Each row comes from the steps of one path. Every step used is in the known rows, and no mark comes twice. Write the path behind each row, first mark first.
In the rows, 128 means zero.
Known rows
zise -> sefa -> niki -> zamu -> laga -> dulisiv: [143 100 170  92 120 122 104 119 118 145 105  77 138  70 143  84  44 164
 120 151 104  89 109 138  90 142 106  57 133 135 132  31 205 127]
laga -> begamir -> fina -> zamu -> niki -> sefa: [161  82 118 126 139 123 127 111 128 118 111 138 159 121 169  90 127 177
 151 161  88 152 114  93 161 117  87 146 153 103  97 132 186 148]
dulisiv -> valu: [121 131 128 144 129 144 121 127 149 149 116  91 122 115 109 100 101 153
 132 115 146 104 100 117 131  76 123 143 131 133 122  88 128 170]
fina -> zamu: [173 103 119 149 119 120 150 121 120 135 103  84 146 109 158  95 110 120
 116 133 131 137 150 120 133 114 115 168 138 139 115 134 169 153]
sefa -> niki -> zamu: [172 123 183 116  83 115  96 138 132 133 118 113 140 157 144  83  84 155
 146 146 143 122 121 127 109 119 124 144 117 136 139  57 169 135]
fina -> zamu -> niki -> sefa -> zise: [171  72 126 117 126 127 142 132 157 143 107 106 149 143 165  82 108 156
 171 161 100 101 141  71 133 103 109 194 128 118 131 177 150 156]
zamu -> sename -> sefa -> zise -> dulisiv: [113  86 140  56 163 123 144 129 174 127  73  77 152  85 166  71  88 185
  92 138 137  56 114  61 104 127 134 144 155 166 192 203 146 153]
fina -> zamu -> laga -> dulisiv: [126  81  93 138 147 120 148 113 105 169 111  67 121  37 156  83  80 118
 114 130 108 126 123 118 110 147  92  89 143 142 101  88 194 156]
zamu -> fina: [122 145 106 138 126 114 134 117 110 126 102 101 110 120 153 118  84 115
 122 123 121  95  92 122 149  99 130 140 151 127 162 113 134 146]
tafara -> begamir -> fina -> zamu: [153  95 100 130 127 126 139 121  86  79 108  95 123 115 153  70 133  99
 106 130 141 166 151 122 141 147 103 146 149 124 148 141 168 163]
zamu -> niki -> sefa -> zise: [155  88 136 111 123 134 123 130 174 138 126 122 131 137 151 100 107 173
 187 162 106  93 115  71 131  97 114 165 121 113 139 167 120 150]
begamir -> fina -> zamu -> sename: [165 113 117 123 151  95 124 100  98  85  95  73 151  96 181  90 106 122
 103 147 137 138 134 143 125 142 128 116 158 112 171 154 198 134]
fina -> zamu -> sename -> sefa: [163  86 132  86 161  99 139 109 131 110  77  62 180  97 145  82 105 155
  83 128 140  99 121 110 121 142 131 172 178 173 144 178 187 144]
valu -> dulisiv: [147 113  95 145 116 149  94 116 179 125 111 106 126 124 155 134 104 129
 150 139 162 128 123 111 109 105 116 104 147 115 129  93 122 134]
niki -> zamu: [146 122 124 133 104 119 109 138 130 161 121 110 139 147 158  84 107 154
 145 139 123 127 127 118 135 124 122 134 176 141 134  67 148 144]
fina -> zamu -> sename: [165 109 126 122 138  94 143 104 132 127 102  58 149 116 173  96  95 137
  99 136 141 125 133 136 120 142 141 147 156 141 172 164 197 143]
sename -> sefa -> niki -> zamu: [171 104 187  87 108 119  94 141 129 114  97 111 165 144 125  67  91 171
 122 140 145 103 112 107 112 123 115 168 138 165 124  74 167 132]
zamu -> sename -> sefa -> zise -> dulisiv -> valu: [ 89  97 131  64 170 137 140 135 178 141  68  63 154 100 133  57  79 193
  88 120 150  36 101  65 108  92 132 157 145 167 184 170 144 181]
laga -> dulisiv -> valu -> begamir: [ 84 142  91 111  98 166 103 130 176 167 112 113 123  93  95  80  97 118
 115  74 142  92 116 121  94 102 130 103 124 164 133  72 123 197]
volideg -> tafara -> begamir: [122 123 120 126 101 121 126 130 170 131 147  78 122 157 113 103 109 143
 117 134 109 129 136 124 124 142 115 137 171 141 188 131 119 154]
sefa -> zise -> dulisiv -> valu: [ 95 111 126 112 137 155 146 142 173 162  92  83 127 107 141  71  86 169
 120 123 144  63 117  71 119  68 122 150 116 136 159 124 120 185]
sefa -> zise -> dulisiv -> valu -> begamir -> fina: [ 85 135 111  93 112 180 112 137 143 105  89 121 141  90 155  68 115 113
 123 110 134  89 131  91 105  89 123 108 113 128 169 114 110 194]
sename -> zamu -> laga -> dulisiv: [114 104 104 131 142 112 111 127 117 158 135  77 129  53 131 102  87 163
 122 117 100 115  96 111 101 129 100  74 138 150 126  99 179 135]
sefa -> niki: [182 126 193 123  93 120 111 119 140 107 126 110 120 111 127 111  84 148
 142 138 159 122 102 132 102 107 128 143  72 126 132 108 159 123]
tafara -> begamir -> fina: [126 116 115 122 128 133 111 117 103  67 133 121  97 112 133  89 134 121
 131 128 149 160 112 122 136 146 111 104 145 116 163 128 128 154]
niki -> sefa -> zise -> dulisiv -> valu -> begamir: [ 93 124 102  90 109 191 140 137 191 167  86 104 155 137 137  65 105 162
 153 107 127  67 125  61 107  70 137 170 116 147 165 116 109 218]
fina -> zamu -> laga -> begamir -> tafara: [133  84 154 174 117 144 171 108 123 171 140 102 176  60 209 110 106 124
 123 142 105 152  78  99 121 115  90 119 135 124  69  76 154 176]
sefa -> zise -> dulisiv: [116 102 132 103 131 139 148 135 167 147  98 100 123  93 173  85  93 160
 129 140 132  87 132  66 116  99 124 136 119 138 168 164 129 153]
laga -> begamir -> fina: [118 118 132 155 119 141 109 108 114  97 131 149 121  60 175 115 129 154
 117 126 133 153  93 109 134 121 107  80 171 110  95  97 119 157]
dulisiv -> valu -> begamir -> fina -> zamu: [138 126 101 132 103 157 117 127 103 104  86  99 163 103 149  73 127  81
 111 109 132 132 152 131 122 102 113 142 127 134 126  94 157 189]
valu -> begamir: [130 144 123 121  73 156 120 126 159 139 130 126 138 111 142 111 123 106
 140  99 128 125 125 125 107 123 146 129 133 160 145 110 118 173]
sename -> zamu -> fina: [130 153 106 138 118 101 114 134  99 117 108  85 144 142 143 121  90 142
 107 109 109  95  93 108 143  84 132 157 142 140 176 142 158 129]
begamir -> fina -> zamu -> niki -> sefa: [184  91 120 112 149 112 116 112 116 101 105 118 154 133 149  80 122 157
 172 176  91 143 131 111 165 111  88 155 126  93 120 144 198 125]
sename -> sefa: [147 105 140 105 142 129 122 120 139 119 100 107 149  85 115 100 121 157
 118 122 138 105 102  97 131 114 116 158 162 168 107 140 131 143]

Write each row's path
[121 122  79 122 121 155 113 124 115 114  80 104 144  77 130  63 110  82
 101  95 132 121 156 125 111 111 102 112 128 133 120  81 163 188]
laga -> dulisiv -> valu -> begamir -> fina -> zamu
[131  72 126  62 163 117 165 126 157 128  56  59 173  88 178  55  89 169
  75 137 135  63 140  58 109 129 127 173 154 172 180 214 174 158]
fina -> zamu -> sename -> sefa -> zise -> dulisiv
[154  97 123 141 129 151 132 119 158 135 112 111 127 123 154 111 110 170
 183 143 141 103 124  62 122  89 123 175 143 111 121 150  95 169]
niki -> sefa -> zise
[166  79 106  96 146 117 129 117 121  88 117 116 136 162 138  68 131 150
 161 162  99 156 129 103 162 137  93 164 133 105 153 158 190 147]
tafara -> begamir -> fina -> zamu -> niki -> sefa
[160  93 132 112 116 120 104 145 168 131 129 108 159 161 141 102 115 196
 174 151  96  93 115  59 126  88 118 175 120 127 148 191 139 136]
sename -> zamu -> niki -> sefa -> zise
[ 91 109  86 117 110 169 136 128 138 182 102  76 145  74 132  66  91  89
 107  86 114 100 124 125  92 121 117 114 128 167 127  54 164 214]
fina -> zamu -> laga -> dulisiv -> valu -> begamir
[132  88 135  75 144 132 143 133 184 155 101 115 134 130 162  73  94 199
 170 167  98  80 120  53 137  97 110 153 109 119 169 180 156 143]
zamu -> niki -> sefa -> zise -> dulisiv
[113  97  83 120 129 143 125 114  93 130 103  94 136  25 166  75 101  81
 115 118  99 137 134 128  99 156  95  67 137 133 117  71 185 175]
valu -> begamir -> fina -> zamu -> laga -> dulisiv
[150  99 125 100 111  95 112 135 130  92 129  88 154 149 140  68 117 111
 111 166  66 142 156 143 146 154  84 125 147 118 184 154 193 132]
volideg -> tafara -> begamir -> fina -> zamu -> niki
[ 77 128  94 112 125 169  93 118 107 118 113 111 127  44 131  80 107  96
 131 104 117 114 100 136  99 120 105  49 130 124 125  39 140 190]
zamu -> laga -> dulisiv -> valu -> begamir -> fina
[184  89 123 113 138 112 137 120 146 140 110 104 157 151 141  89 110 167
 171 167  91 133 127 106 159 109  99 183 127 120 124 148 196 131]
fina -> zamu -> niki -> sefa
[199 126 229 101  95 125 108 104 145  84 103  88 149 103 124 123  66 160
 122 152 138  93 116 150  98 100 134 128  78 124 146 118 170 105]
zise -> sefa -> niki
[116 144 102 130 112 109 123 136  99 150  98 102 130 164 170  87  81 129
 122 129 109  94 106 122 154 110 128 142 186 136 169  68 152 147]
niki -> zamu -> fina
[102 129 122 110 147 146 140 131 161 164  94  84 126 106 125  75  89 177
 121 122 136  87 107  99 134  72 117 132 114 141 153 103 156 166]
zise -> dulisiv -> valu
[176 107 197  67 135 101 105 110 147  81  97  88 152 103 119  99  78 173
 100 135 168  91  83 122  92 135 140 153 107 157 161 148 177 121]
zamu -> sename -> sefa -> niki
[120  80 124 169 116 141 171 114 110 175 133  85 149  55 212 106 108 145
  98 124 101 149  97 103 123 138 108 126 183 149  78  84 168 190]
fina -> zamu -> laga -> begamir
[151  89 120 151 143 127 144 110  54 108 112  72 147  51 197  98 114  99
 133 158  98 154 122 134 134 134  93 107 148 113 111  92 191 154]
begamir -> fina -> zamu -> laga
[133 128 105 107 126 131 119 111 117  98  88  73 165 114 162  72 110 102
  95 113 141 114 134 146 110 128 139 127 145 135 181 126 182 180]
dulisiv -> valu -> begamir -> fina -> zamu -> sename
[ 94 130 147 104  95 184 138 137 195 161 103 115 171 112 153  76  99 109
 142 113 133  77 106  77  96  63 118 140  67 141 157 103 100 195]
sefa -> zise -> dulisiv -> valu -> begamir -> tafara
[163 126 180  93 102  86 100 122 142 125 116  83 147 161 160  81  69 167
 123 149 149 111 109 141  98 146 148 129 137 137 194  94 198 123]
sefa -> niki -> zamu -> sename
[140  94 131  80 134 120 130 148 181 144 105  97 160 145 155  75  99 222
 156 156  86  78 122  45 131  85 112 166 104 138 185 201 169 134]
sename -> zamu -> niki -> sefa -> zise -> dulisiv
[106 102 134 159 129 143 125 108  88 112 143 128 126  31 200 117 122 144
 121 138 107 160  73 116 128 135 102  59 177 111  89  70 139 169]
zamu -> laga -> begamir -> fina
[ 84 116 118  66 112 185 131 150 187 152  73  99 166 105 126  54 109 143
 101  90 136  51 121  65  96  88 135 166 130 188 161 131 107 215]
sename -> sefa -> zise -> dulisiv -> valu -> begamir
[136 145 151 130  77 161 125 116 171 143 136 136 168 108 153 113 118  85
 157 119 127 132 101 118 106  97 121 121  88 138 131 100 110 157]
valu -> begamir -> tafara
[196  89 190  73 134  97 127 113 134  85  79  65 171 112 132  83  78 154
  87 135 164  96 109 121  93 140 131 183 107 162 156 159 206 129]
fina -> zamu -> sename -> sefa -> niki
[143  88 135 127 113 107 120 124 119 110 123 131 152  93 177  83 124 131
 102 148  89 151 120 121 147 137  91 110 146 122 111 135 188 142]
laga -> begamir -> fina -> zamu -> niki
[ 94 149 110  95 118 168 107 127 131 106  92 122 141  93 139  72 120 122
 125 111 131 108 120 115 121  94 119  95 114 130 166  88 138 179]
zise -> dulisiv -> valu -> begamir -> fina
[141 103 137  77 148  99 109 123 143 126  95  84 168 130 143  74 103 184
 100 135 131  92 103 108 124 152 133 144 210 176 161 126 169 140]
niki -> zamu -> sename -> sefa
[157 117 151 105 105  89  92 149 156 124 146 103 158 144 123 105 115 176
 130 136  84 116 103 120 135 111 118 129 113 151 158 170 183 105]
sename -> zamu -> niki
[151 103 118  71 141 123 116 108 113  71  72  86 189  88 152  70 124 112
  81 118 133 111 130 121 111 155 130 146 177 167 164 167 176 161]
valu -> begamir -> fina -> zamu -> sename -> sefa
[142 106 121 137 136 102 134  97 110  97 103  94 150  85 202  93 109 145
  81 132 136 145 118 125 122 150 125 107 186 123 145 144 187 156]
laga -> begamir -> fina -> zamu -> sename
[157 111 123  95  94 120 109 133 121  99 115 126 163 110 162  71 128  84
 127 142  83 138 147 142 134 139 106 123 116 131 152 135 193 143]
valu -> begamir -> fina -> zamu -> niki
[101  95  90 139 170 142 123 120  86 138  95  68 125  40 133  69  85 121
 108 125 119 111 111 123 120 109  79  79 132 118  99  52 185 177]
begamir -> fina -> zamu -> laga -> dulisiv -> valu
[139 126 128 109 124  93 110 121 142 147 120  84 145 151 172  86  90 168
 125 141 134 117 113 135 120 149 147 113 191 144 188 103 177 137]
niki -> zamu -> sename
[131  84 141  83 133 116 114 138 152 126  91  87 164 128 165  70  99 168
 109 134 137  66 119  76 102 139 139 157 200 172 165 158 126 163]
niki -> zamu -> sename -> sefa -> zise
